Each row was made from one small tree. Brackets hold a mark, then the marks that hang from it, in alphabetical order. Every link used is in the known rows. Write each row's tree.
Known rows:
[veki [kuva bolo kovuv medo [puba komaz] tepub]]: -0.657 -1.005 -2.834 -0.003 -0.337 -0.576 -2.610  0.582 -0.920 -1.787  0.429  0.497  1.499  1.549  2.374  1.341 -1.461 -1.450 -4.733  0.149 -0.178  0.449  0.229  0.475  1.141
[tepub kuva]:  0.017  0.472  0.562  1.484  1.119 -1.015  3.264 -0.152 -2.802  4.090 -1.823 -1.559 -2.733  1.675 -1.988 -2.735 -1.401  1.661  0.714  0.872  1.035 -1.531  0.594  0.097 -0.450
[veki [kuva puba]]:  0.197 -0.624  0.385  0.395  0.604 -1.361  1.349  0.831 -3.475  2.328 -0.950 -0.324  0.293  1.790  0.108 -0.948 -1.383  0.108 -2.433  2.130  0.479 -1.789  1.145  0.487 -2.917
[veki [kuva bolo kovuv medo tagoda]]: -0.349  0.031 -2.394  1.356 -0.634  1.027 -0.356  1.439 -1.258  0.661  0.357  1.087  1.553  0.764  1.677  3.324 -1.768 -0.879 -1.210  0.412 -0.616 -2.563 -0.399  0.216 -0.523
[kuva bolo [puba komaz] tagoda tepub]:  0.193  0.888 -3.609  0.344 -0.549  0.224  0.838 -1.008  2.343 -3.617  1.362  1.040  0.039 -3.948 -0.178 -0.320 -2.047 -0.103 -0.854 -0.133  0.966  2.175 -0.077  0.324 -0.165
[veki kuva]: -0.047 -0.477 -0.461  1.034  1.153 -1.488  2.176  0.894 -3.569  3.072 -1.642 -0.533 -0.238  2.141 -1.956 -1.581 -1.170  0.692 -0.823  2.126  0.583 -1.920  0.923 -0.186 -1.373
[bolo [kuva kovuv [puba komaz]]]:  0.302 -1.369  0.602 -0.880  2.537 -0.614  0.933  0.074 -2.422  0.234 -0.093  0.160  0.620  1.343 -0.082 -1.049 -0.066 -1.520  0.858 -1.158  0.570  1.800  0.776  1.500  1.521
[puba komaz]: -0.133 -0.273 -0.832  0.351  2.961 -1.503  1.675 -0.502 -0.693  0.764 -0.796 -0.528 -2.302 -0.327 -3.696 -2.414 -2.456  1.070  1.205  0.819  1.984 -0.590  1.561 -0.618  2.205
[kovuv [kuva bolo medo tepub]]:  0.119  0.596 -0.531  2.533  0.253 -0.372 -3.950  0.627  0.016 -2.121 -0.394 -0.070 -0.736 -1.918 -1.506 -1.343  0.480  2.330 -0.705 -0.786 -1.003 -0.660 -0.905 -0.534 -0.242
[tepub [kuva bolo veki]]: -0.141  1.603  1.137  0.123 -0.626 -0.976  2.494  0.560 -0.570  4.489 -0.456 -1.604 -1.945  3.268 -0.421 -1.469 -3.124  1.500 -0.223 -0.141  0.196  0.449  0.013 -0.603 -0.301
[kuva kovuv tepub veki]:  0.267 -0.893  0.551 -1.196  0.591  0.003  1.931 -0.286  0.334  0.149 -0.953  0.093 -0.441  1.335 -1.094 -1.292  3.643 -0.663  2.516  0.316 -0.688  0.936 -0.320 -0.722  1.505
[kovuv [kuva puba tagoda]]:  0.600  0.757  1.087  2.924  0.897  0.283  1.103  0.683 -0.019 -0.270 -0.264  0.801 -0.760 -2.463 -0.866 -0.992  0.198  1.288  0.810  0.508 -0.420 -2.910  0.065  1.141 -3.087
[komaz puba]:  0.592 -0.587  0.366 -1.038  3.828 -0.589  1.914  0.776 -0.607  4.529 -0.719 -0.589 -1.843 -1.668 -3.029 -2.550 -1.095  0.680  1.442  1.149  1.367 -2.067  1.265  0.107  0.951
[tepub [kuva medo]]: -0.020 -0.184  2.164  1.084  1.175 -0.580 -0.111 -0.255 -2.852  2.761 -1.641 -1.724 -2.577  1.530 -1.024 -0.612 -0.797  1.714 -0.542  0.560  0.946 -2.646  0.305 -0.538  0.280
[kuva [bolo komaz] medo puba tagoda veki]: -0.195  0.413  3.395 -2.139 -2.808  0.640 -2.227 -0.124  2.507 -1.479  2.561  0.615  1.707 -1.287  2.477  3.630 -1.246 -0.281 -2.209 -1.582  0.156  0.392 -0.033 -1.493 -1.889
[kuva bolo kovuv medo puba tepub veki]:  0.326 -0.534  1.138 -2.401 -1.243  0.784 -3.797  0.337  1.637 -2.254  1.242  0.412  0.757  0.433  3.326  2.340  1.435 -1.191 -1.519 -0.971 -1.356  1.445 -0.739 -0.750  0.018
[rinov [kuva [bolo komaz] medo tepub]]: -0.621 -0.010 -1.344  1.256 -0.920 -1.542  0.403 -0.477  0.077 -0.915  0.027 -0.691  0.400 -2.221 -0.759 -1.445  0.564  0.743 -1.570 -0.679  0.024  1.661 -0.657 -0.726  0.654
[kuva puba tepub veki]:  0.852 -0.700  2.664 -1.965  0.044 -0.763  0.266 -0.718  0.381 -0.984 -0.370 -0.350 -0.456  0.028 -0.208 -1.478  2.472  0.116 -0.153  0.894 -0.054  1.399 -0.025 -0.829 -1.275
[medo [kuva bolo kovuv tepub]]: -0.108  0.827 -4.266  0.060  0.673  1.718 -4.185 -0.068  0.610  0.081 -0.849 -0.445 -0.706  0.520  0.045 -0.433  0.506 -0.108  1.211  0.137 -0.450  0.520 -0.694  0.541  0.898
[bolo [komaz [puba [kuva medo tagoda tepub]]]]: -0.554 -1.221  0.548 -0.699 -0.219  0.180 -0.735 -0.897  0.139 -0.329 -0.566 -0.259  0.763 -1.834 -2.523 -0.772  3.018  0.310  2.175  0.076  0.462 -0.732  0.631  0.123  2.415
[veki [kuva bolo tagoda]]: -0.113  1.018 -2.878  1.740 -0.740 -0.219  2.389  1.117 -1.357  1.876  0.003  0.601  0.895  0.102 -0.533  0.441 -3.221  0.428 -0.824  1.299  0.198 -1.333  0.009  0.150 -2.137

Which tree is each row?
 0.174  0.781 -4.845  1.014 -0.864  1.712  2.192  0.015  1.292 -1.744  0.512  1.542  0.360 -3.175 -0.257  0.122  0.742 -0.676  2.708 -0.539 -0.723  1.005 -1.094  0.519 -0.086
[kuva bolo kovuv tagoda tepub]
-0.073 -0.122 -0.486 -1.209  1.119  1.951 -2.717 -1.317  3.172 -1.825 -0.185  0.276  0.112  1.429  1.332  1.700  2.207 -1.676  0.162  0.801  0.087 -0.025 -0.496  0.669  2.453
[medo [kuva kovuv [puba komaz] tagoda tepub veki]]
 0.103 -1.518 -0.807  0.627 -0.628  0.983 -0.530  0.116 -1.568 -1.809 -0.399  1.201  2.115 -0.068  2.484  2.662  2.767 -1.840 -2.512  1.300 -0.718 -2.136 -0.650  0.759 -1.167
[veki [kuva kovuv medo puba tagoda tepub]]
 0.127  0.684 -0.979 -1.947 -0.324  1.618 -4.962  0.032  2.053 -0.174  0.138 -0.371  0.130  2.342  2.617  0.937  0.981 -0.945 -0.614  0.051 -1.064  1.311 -0.755  0.412 -0.084
[medo [kuva bolo kovuv puba tepub veki]]
 0.541 -1.022  0.843  0.997  1.303 -1.206 -0.006 -0.662 -0.952 -1.468 -0.932 -0.714 -0.728 -2.164  0.404 -0.923  2.354  0.234 -1.331  1.304 -0.032 -0.617 -0.551  0.203 -0.572
[rinov [kuva medo puba tepub]]
 0.050 -1.577  4.719 -1.869 -1.444 -0.199 -1.029 -1.613 -0.226 -2.635  0.211  0.142  3.074 -0.126 -1.010  0.860  5.135 -0.479  0.383 -2.245  0.102  3.242 -1.269 -1.476  1.496
[bolo komaz [kuva medo tagoda tepub veki]]
-0.304  1.782  0.599  0.240 -0.909 -0.327  2.936 -0.185  1.682  1.699  0.965 -0.490 -1.090  1.803  1.222  0.483 -4.395  0.274 -1.826 -0.259  0.854  0.663  0.159  0.196  0.124
[tepub [kuva bolo [puba komaz] tagoda veki]]
-0.561 -0.842  0.089  0.580  1.819 -1.079 -3.392 -0.780 -1.781 -1.751 -1.628 -1.178 -1.975  1.955 -3.142 -0.381 -0.816  1.596  2.893  1.302  0.775 -1.909  1.613 -0.312  4.025
[puba komaz [kuva medo]]
-0.246  0.235  0.541  0.839  1.499 -1.449  2.544 -0.526 -1.786  2.693 -0.943 -1.434 -2.513  1.719 -0.642 -2.347 -3.037  0.828 -1.682  0.659  1.760 -0.732  1.354  0.742  0.301
[tepub [kuva [puba komaz]]]
 0.066  0.422 -0.262 -1.874 -0.385 -1.256 -0.557 -0.530  2.404 -1.988  1.164 -0.138 -0.292  0.116  0.132 -1.111 -1.840  0.094 -1.982 -0.254  0.479  3.558  0.290 -0.807  0.918
[kuva bolo [puba komaz] tepub veki]
-0.477  0.779 -2.248 -0.168 -2.423  1.387  2.355  0.468  1.238 -0.163  2.161  1.583  1.562 -2.618  2.081  1.324 -1.615 -1.534  0.185 -1.731 -0.103  0.598  0.445  0.936 -2.604
[kuva [bolo komaz] kovuv puba tagoda]
 0.513 -0.281  5.603  0.597  1.131 -0.622 -3.334  0.901 -0.004 -0.107 -0.236 -0.388 -0.938  1.105  0.252  0.344  0.992  1.451 -1.308  0.127 -0.921 -2.773  0.147 -0.532 -1.389
[kovuv [kuva medo puba veki]]
 0.410  0.876  1.839  0.310 -0.431 -0.060  0.551  0.472  2.015 -0.189  1.244  0.102  0.367 -1.140  2.685  2.657 -1.369 -0.115 -1.262  0.450 -0.624 -0.817 -0.891 -0.243 -1.302
[rinov [kuva bolo medo puba tagoda veki]]
-0.448  0.012  2.176 -2.071 -2.909  1.563 -1.518  0.391  2.634 -1.069  2.708  1.292  2.200 -0.591  3.788  4.496 -0.333 -1.822 -1.279 -2.129 -0.655  0.195 -0.113 -0.678 -1.089
[kuva [bolo komaz] kovuv medo puba tagoda veki]
-0.241  1.240 -0.053 -1.692 -2.504  1.534 -3.913 -1.121  3.433 -1.423  1.028 -0.090  1.495 -0.249  1.674  1.319  0.834 -0.314 -1.503 -0.561 -0.069  2.204 -0.826 -0.371 -1.274
[medo [kuva [bolo komaz] puba tagoda tepub veki]]
 0.465  1.180 -1.028 -0.474 -1.479  0.520  1.492 -0.422  2.622 -1.491  0.659  0.659  0.330 -1.724 -0.948  0.062  0.543  0.481  1.596 -0.005 -0.413  2.007 -1.225 -1.230 -0.282
[kuva bolo tagoda tepub veki]
-1.097 -0.028 -0.034 -0.313 -0.160  0.145  0.566  0.923 -0.587  4.923  0.425 -0.962 -0.507  1.248  0.951 -0.031 -2.355 -0.324 -1.914 -1.948  0.479 -0.789  0.556  0.429  1.808
[tepub [kuva [bolo [komaz puba]] kovuv medo]]
-0.170 -0.367  0.986 -0.403  0.262  0.050  0.624  0.456 -1.403  1.199 -1.709 -0.638 -1.081  4.374 -1.467 -0.610  1.979  0.101  5.746  1.170 -1.402 -1.110  0.872  0.378  1.739
[puba [kuva kovuv veki]]
-0.369  0.321 -2.035  0.200  0.284 -1.332  3.293  0.198  2.319 -0.484  0.668  0.042  0.050  0.842  1.509 -1.259 -0.622 -1.424 -1.158 -0.151 -0.770  2.943 -0.384  0.843  2.117
[rinov [kuva bolo kovuv [puba komaz] tepub veki]]
 0.425 -0.095  0.836  3.285  0.775  0.573 -1.775 -0.317  0.342 -3.054 -0.999  0.644 -0.464 -3.217 -2.077 -0.360  3.224  1.776  0.945  0.166 -0.642 -2.480 -1.200 -0.254 -0.141
[kovuv [kuva medo tagoda tepub]]
-0.717  0.898 -3.153  0.635 -1.937  1.171  3.202  0.421  1.127  0.486  1.443  1.369  1.050 -2.259 -0.107  0.624 -1.422 -0.855  2.101 -1.721  0.077  0.507  0.223  0.248 -0.756
[kuva [bolo komaz] kovuv tagoda]
 0.092  0.420 -1.996  0.634 -0.070  2.026 -1.326  0.723  0.754 -0.798  1.054  1.241  0.005 -2.333  1.174  3.389 -1.236 -0.521  1.715 -0.797 -0.387 -1.984 -0.535 -0.173  0.094
[kuva bolo kovuv medo tagoda]
 0.217  0.052 -2.033  1.568 -0.546  0.456  0.700 -1.166 -1.101 -2.618 -1.973 -0.012 -0.598 -0.930 -3.111 -1.411  3.262  1.152  5.500  1.799 -0.527 -0.563 -0.142  0.582  0.605
[puba [kuva tagoda tepub]]
 0.806 -1.238  1.381 -0.910  1.709 -0.009  0.776  0.572 -3.378  1.085 -0.465  0.175  0.964  0.934  0.642 -0.764  1.376 -1.390  1.597 -0.978 -0.282  1.266  0.183  1.532 -0.894
[bolo [kuva kovuv puba]]
 0.146 -1.158  5.504 -2.787 -0.677 -1.541  0.635 -0.313 -1.799  1.062  0.437 -0.632  2.117  2.136 -0.186 -1.336  1.724 -0.579 -0.522 -2.004  0.385  3.555  0.601 -0.354 -1.153
[bolo komaz [kuva puba veki]]
